What can hang from each mark
z_463: z_752 z_943
z_270: z_346
z_449: z_830
z_595: z_752
z_504: z_752
z_830: z_449
z_943: z_346 z_616
z_752: z_463 z_504 z_595
z_346: z_449 z_943
z_518: z_125 z_449

Every row comes from one small tree of marks. Brackets hold a mark, then the marks that hang from it, in the order of their numbers. Every link used is in the known rows. Which tree was each row made from?
Known rows
(z_595 (z_752 z_463 z_504)): [ 1.84 -0.98 -0.47 -0.86  0.96 -2.49  3.32 -0.34  0.53 -0.96  2.54  1.31
 -2.21  0.49  0.66  1.67 -0.48 -2.20 -3.24  1.23 -1.27 -0.53 -1.12]
(z_518 z_125 (z_449 z_830)): [ 1.35 -0.47 -3.91  1.93 -4.99  3.14  2.05 -4.56 -1.28 -0.23 -3.45 -3.86
 -4.97 -0.74  2.25  1.08 -0.25 -3.40 -3.14 -0.43  4.51  0.03  3.84]
(z_595 (z_752 z_504)): [ 1.29 -0.67  0.05  0.18 -0.15 -0.27  3.06 -1.63 -0.18  2.37  1.02  1.90
 -2.81  2.69  1.05  1.15 -0.58 -2.42 -3.83  1.16 -1.07  1.58 -1.49]
(z_752 z_504): [ 1.44 -0.48 -0.98  0.89 -1.05 -1.26  0.44 -1.70  0.41  3.22  0.89  1.05
 -2.51  0.74  0.51  1.26  2.02 -0.58 -0.47 -0.09 -0.10 -0.25 -0.07]
(z_270 (z_346 (z_449 z_830) z_943)): [-0.80 -3.65  0.50 -2.15  0.65  3.53 -0.69  0.54  3.80 -0.84 -2.82 -1.07
  2.01  1.04  1.27 -4.22 -0.88 -0.21 -4.08  0.92 -1.25 -0.25  3.06]
(z_504 (z_752 z_463 z_595)): [ 1.18  1.01 -2.33 -2.38 -0.71  0.31 -1.00  0.49 -0.92 -2.02 -0.86  1.51
 -1.26 -5.12 -0.10  1.88 -0.54  0.77 -2.56  1.27  1.83 -0.24  0.78]
(z_449 z_830): [ 2.48  0.34 -0.54 -2.59 -2.44  1.84  0.20 -3.61  1.25 -0.77 -2.59 -0.21
 -0.23  2.69  0.08 -0.07 -0.58  1.16  0.32  0.24  1.70  1.03  1.43]
(z_752 z_463 z_504 z_595): [ 4.15  1.17 -1.67 -1.98  1.57 -3.92 -1.42  0.69  2.91 -2.46  1.61  1.08
 -1.63 -7.75 -0.50  2.97  1.94  0.42  1.90  0.02 -0.05 -0.37  0.06]
(z_752 (z_463 (z_943 z_346)) z_504 z_595): [ 2.06  1.53  0.01 -0.37  2.59 -4.95 -0.61  2.29  0.46 -1.13  3.28  1.45
  1.62 -6.40 -2.07  1.24  1.59  1.34  2.76 -0.14 -0.48 -0.61 -0.87]
(z_463 z_943): [-1.88  2.46  0.12  0.50 -1.14 -0.94 -2.16 -6.36 -0.88  2.88  1.71  2.57
 -1.41  2.13  2.07 -0.21 -0.78  0.92 -0.90  2.05 -1.47  0.15  0.52]
(z_504 (z_752 (z_463 (z_943 z_346)) z_595)): [-0.80  1.31 -0.54 -0.76  0.27 -0.68 -0.37  2.12 -3.18 -0.82  0.62  1.49
  1.68 -3.59 -1.51  0.44 -0.98  1.57 -1.68  1.02  1.25 -0.24 -0.10]
(z_504 (z_752 (z_463 z_943) z_595)): [-0.43  2.03 -2.07  0.04 -0.23 -1.25 -0.94 -1.27 -1.38 -1.52  0.14  2.23
  0.16 -4.29 -0.48  0.13 -1.44  1.26 -2.12  2.47  1.45 -1.54  0.11]
(z_346 (z_449 z_830) (z_943 z_616)): [-2.14 -2.31 -1.07 -0.67  0.33  5.30 -2.92  0.08  2.99 -1.82 -6.58 -0.45
 -0.51  2.74  1.73 -2.77  4.50 -0.82  3.85 -3.38  1.01 -0.29  2.62]
(z_270 (z_346 (z_449 z_830) (z_943 z_616))): [-1.14 -2.92  0.77 -1.09  0.14  5.29 -1.72  0.30  4.37 -0.40 -3.99 -2.20
 -0.07  2.14  2.30 -4.70  0.16 -0.78  0.22 -0.57 -0.75  0.22  3.16]
(z_943 z_346 z_616): [-0.44  0.92  2.24 -2.02 -1.69  4.02 -2.59  0.39 -2.06  3.82 -0.70 -1.38
 -3.75  3.80  2.44  1.66  2.19  0.39  4.59 -2.93 -0.29  3.72  1.04]
(z_270 (z_346 z_943)): [-1.37 -1.44  0.46 -1.62  0.25  1.05 -1.85 -2.25  1.92  3.52  2.03  1.49
 -1.29  0.71  3.07 -2.01 -1.33 -0.53 -4.69  2.54 -3.84  1.55  2.55]
(z_752 z_463 z_504): [ 2.14 -0.66 -1.52 -0.28  0.12 -3.80  0.86 -0.16  1.47 -0.52  2.69  0.28
 -1.68 -1.38  0.20  1.33  2.08 -0.19  0.42  0.26 -0.35 -2.87  0.33]
(z_752 (z_463 (z_943 z_346 z_616)) z_504 z_595): [ 1.77  2.04  0.67  0.70  1.96 -3.22 -1.68  2.16  0.99 -0.73  2.07  0.09
 -0.47 -4.92 -0.94  1.03  2.39  1.02  7.08 -1.45  0.10 -0.09 -0.72]
(z_463 z_752 (z_943 (z_346 (z_449 z_830)) z_616)): [-1.69 -0.47  2.08  2.96 -2.55  3.43  1.64  1.92 -2.32 -0.46 -2.78 -3.52
  3.85  7.31 -2.44 -2.14 -2.06  1.43  3.54 -2.65  1.81  0.47 -2.19]
(z_463 (z_752 z_504) z_943): [-0.24  0.22 -0.95  5.99 -2.08 -3.39  3.42 -2.58 -1.84  3.01  3.21  1.04
  2.02  4.01 -2.30 -0.73 -2.52  0.44 -1.57  1.30 -0.66 -1.67 -3.75]
(z_830 z_449): [-0.08  1.61 -0.48 -3.27  0.53  0.36 -2.56 -0.41  0.40  3.92 -0.64 -1.15
 -1.37  0.34  3.25  1.76  0.44 -1.58 -1.74  1.24 -1.33  1.23  2.13]
(z_518 (z_449 z_830)): [ 0.02  0.82 -1.58 -0.73 -2.36  2.85 -1.04 -3.80  0.65  1.43 -2.57 -3.41
 -3.42 -1.38  1.05  1.20 -0.69 -0.56 -1.68  2.22  3.99 -0.62  2.81]

Which tree is each row?
[-1.09  1.24  0.37 -1.46  0.85 -2.05  1.05 -4.25 -0.27 -1.35  3.14  2.61
 -1.22  2.00  2.25  0.60 -3.06 -0.93 -3.24  3.09 -2.34 -0.03 -0.40] : (z_595 (z_752 (z_463 z_943)))
[-1.87 -1.99  1.05  4.86 -0.65 -1.10  3.58  3.72 -3.55  2.03  1.38 -1.43
  4.68  4.11 -3.68 -0.88 -1.01  0.47 -1.61 -1.35  0.08 -1.49 -3.70] : (z_463 (z_752 z_504) (z_943 (z_346 z_449)))
[-1.89 -2.96 -1.59 -1.85  0.99  3.57 -1.85  0.27  2.22 -2.29 -5.23  1.03
  1.94  1.42  0.50 -2.43  3.70 -0.14 -0.90 -1.64  0.56 -0.56  2.63] : (z_346 (z_449 z_830) z_943)
[-1.90 -0.63  2.64 -2.37 -0.70  5.67 -3.19  2.85 -1.57  2.07 -3.13 -2.98
 -2.84  3.07  2.36  1.31  3.02 -0.06  3.61 -3.81  0.26  2.51  1.16] : (z_943 (z_346 z_449) z_616)
[-0.12 -0.74  1.23  0.70  1.93 -3.38  3.95  1.15 -1.49  0.12  4.21  1.53
  0.77  1.90 -0.54  0.00 -0.96 -1.56 -2.06  1.13 -1.69 -0.69 -1.96] : (z_595 (z_752 (z_463 (z_943 z_346)) z_504))
[ 2.13  3.07 -0.97  1.51  1.41 -3.84 -2.37 -1.58  2.94 -1.60  1.51  1.08
 -1.99 -5.74  0.04  0.74  1.98  0.65  6.65 -0.24 -0.21 -1.16 -0.58] : (z_752 (z_463 (z_943 z_616)) z_504 z_595)
[ 1.42  1.61 -1.22  4.34 -0.94 -3.46  1.65 -1.81 -0.62  1.02  2.04  1.88
  2.01 -1.69 -2.97  0.55 -2.55  1.33  0.02  1.33 -0.15  0.40 -3.79] : (z_463 (z_752 z_504 z_595) z_943)
[-2.91 -3.02  0.72 -2.13  1.06  2.89 -2.45  0.19  2.49  1.70 -0.52  0.18
 -0.40  0.02  3.10 -2.54 -0.22 -1.01 -5.63  1.37 -3.29  0.32  3.08] : (z_270 (z_346 z_449 z_943))
[ 0.98  1.86  1.30 -2.93  1.71  1.30 -3.18  2.24  1.97 -5.37 -2.72 -1.95
  1.73 -4.09 -0.71  0.01  0.96  2.13  6.70 -2.22  1.68  0.39  0.93] : (z_752 (z_463 (z_943 (z_346 (z_449 z_830)) z_616)) z_595)
[-1.95  0.01 -0.43 -0.83  1.18  0.77 -0.98  4.19 -2.77 -2.38 -1.39  0.25
  2.45 -4.13 -1.45 -0.04 -0.17  1.12 -2.32  0.08  1.94 -1.37  0.32] : (z_504 (z_752 (z_463 (z_943 (z_346 z_449))) z_595))
[ 0.04  0.06 -0.44  1.29  1.36 -3.95  3.24 -1.98  0.52 -0.40  3.72  2.35
 -0.62  1.20  0.39  0.06 -1.38 -1.86 -2.62  2.20 -1.82 -1.85 -1.59] : (z_595 (z_752 (z_463 z_943) z_504))
[-1.45 -1.27  1.89  1.48  2.18 -0.47  2.50  3.14 -0.53 -0.94  1.26 -0.75
 -0.32  2.37  0.18 -0.51  0.69 -2.36  1.14 -1.14 -0.73 -1.10 -1.58] : (z_595 (z_752 (z_463 (z_943 (z_346 z_449) z_616)) z_504))
[-0.28 -0.08  1.51  1.67  1.25 -1.89  2.90  1.17 -0.89  0.62  2.95  0.39
 -1.17  3.06  0.22 -0.26 -0.29 -1.94  1.86 -0.27 -1.51 -0.30 -1.89] : (z_595 (z_752 (z_463 (z_943 z_346 z_616)) z_504))
[ 0.63  2.95  0.97 -3.55  1.99 -2.55 -3.13  0.02 -0.24 -2.14  2.60  1.59
  0.97 -5.68 -0.10  2.18 -0.05  2.41  1.99  0.72 -1.20  1.27  0.64] : (z_752 (z_463 (z_943 z_346)) z_595)
[-0.15 -0.52  0.95  3.25  0.67 -1.17  1.75  4.66 -2.46  0.30  0.41 -0.52
  4.78 -1.53 -4.40  0.49 -1.01  1.51 -0.44 -1.44  0.34  0.75 -3.64] : (z_463 (z_752 z_504 z_595) (z_943 (z_346 z_449)))
[ 0.12  3.08 -0.44  1.49 -1.24 -1.47 -0.90 -3.94 -1.22  0.15  1.60  2.00
  1.34 -1.10 -1.27  1.33 -4.08  2.29 -0.81  2.11 -0.76  2.10 -2.50] : (z_463 (z_752 z_595) z_943)
[-0.13 -2.73  0.77  4.65 -1.26 -0.28  5.04  4.32 -2.31 -0.05 -0.72 -2.45
  6.81  5.22 -5.35 -2.53 -1.56  1.17 -0.35 -1.84  1.73 -1.93 -3.57] : (z_463 (z_752 z_504) (z_943 (z_346 (z_449 z_830))))
[-0.15 -1.16  2.31 -2.44 -1.38  6.38 -1.39  3.34 -0.25 -0.62 -5.45 -3.95
 -0.52  4.17  0.43 -0.28  2.48  0.46  4.96 -4.49  2.31  2.01  1.53] : (z_943 (z_346 (z_449 z_830)) z_616)
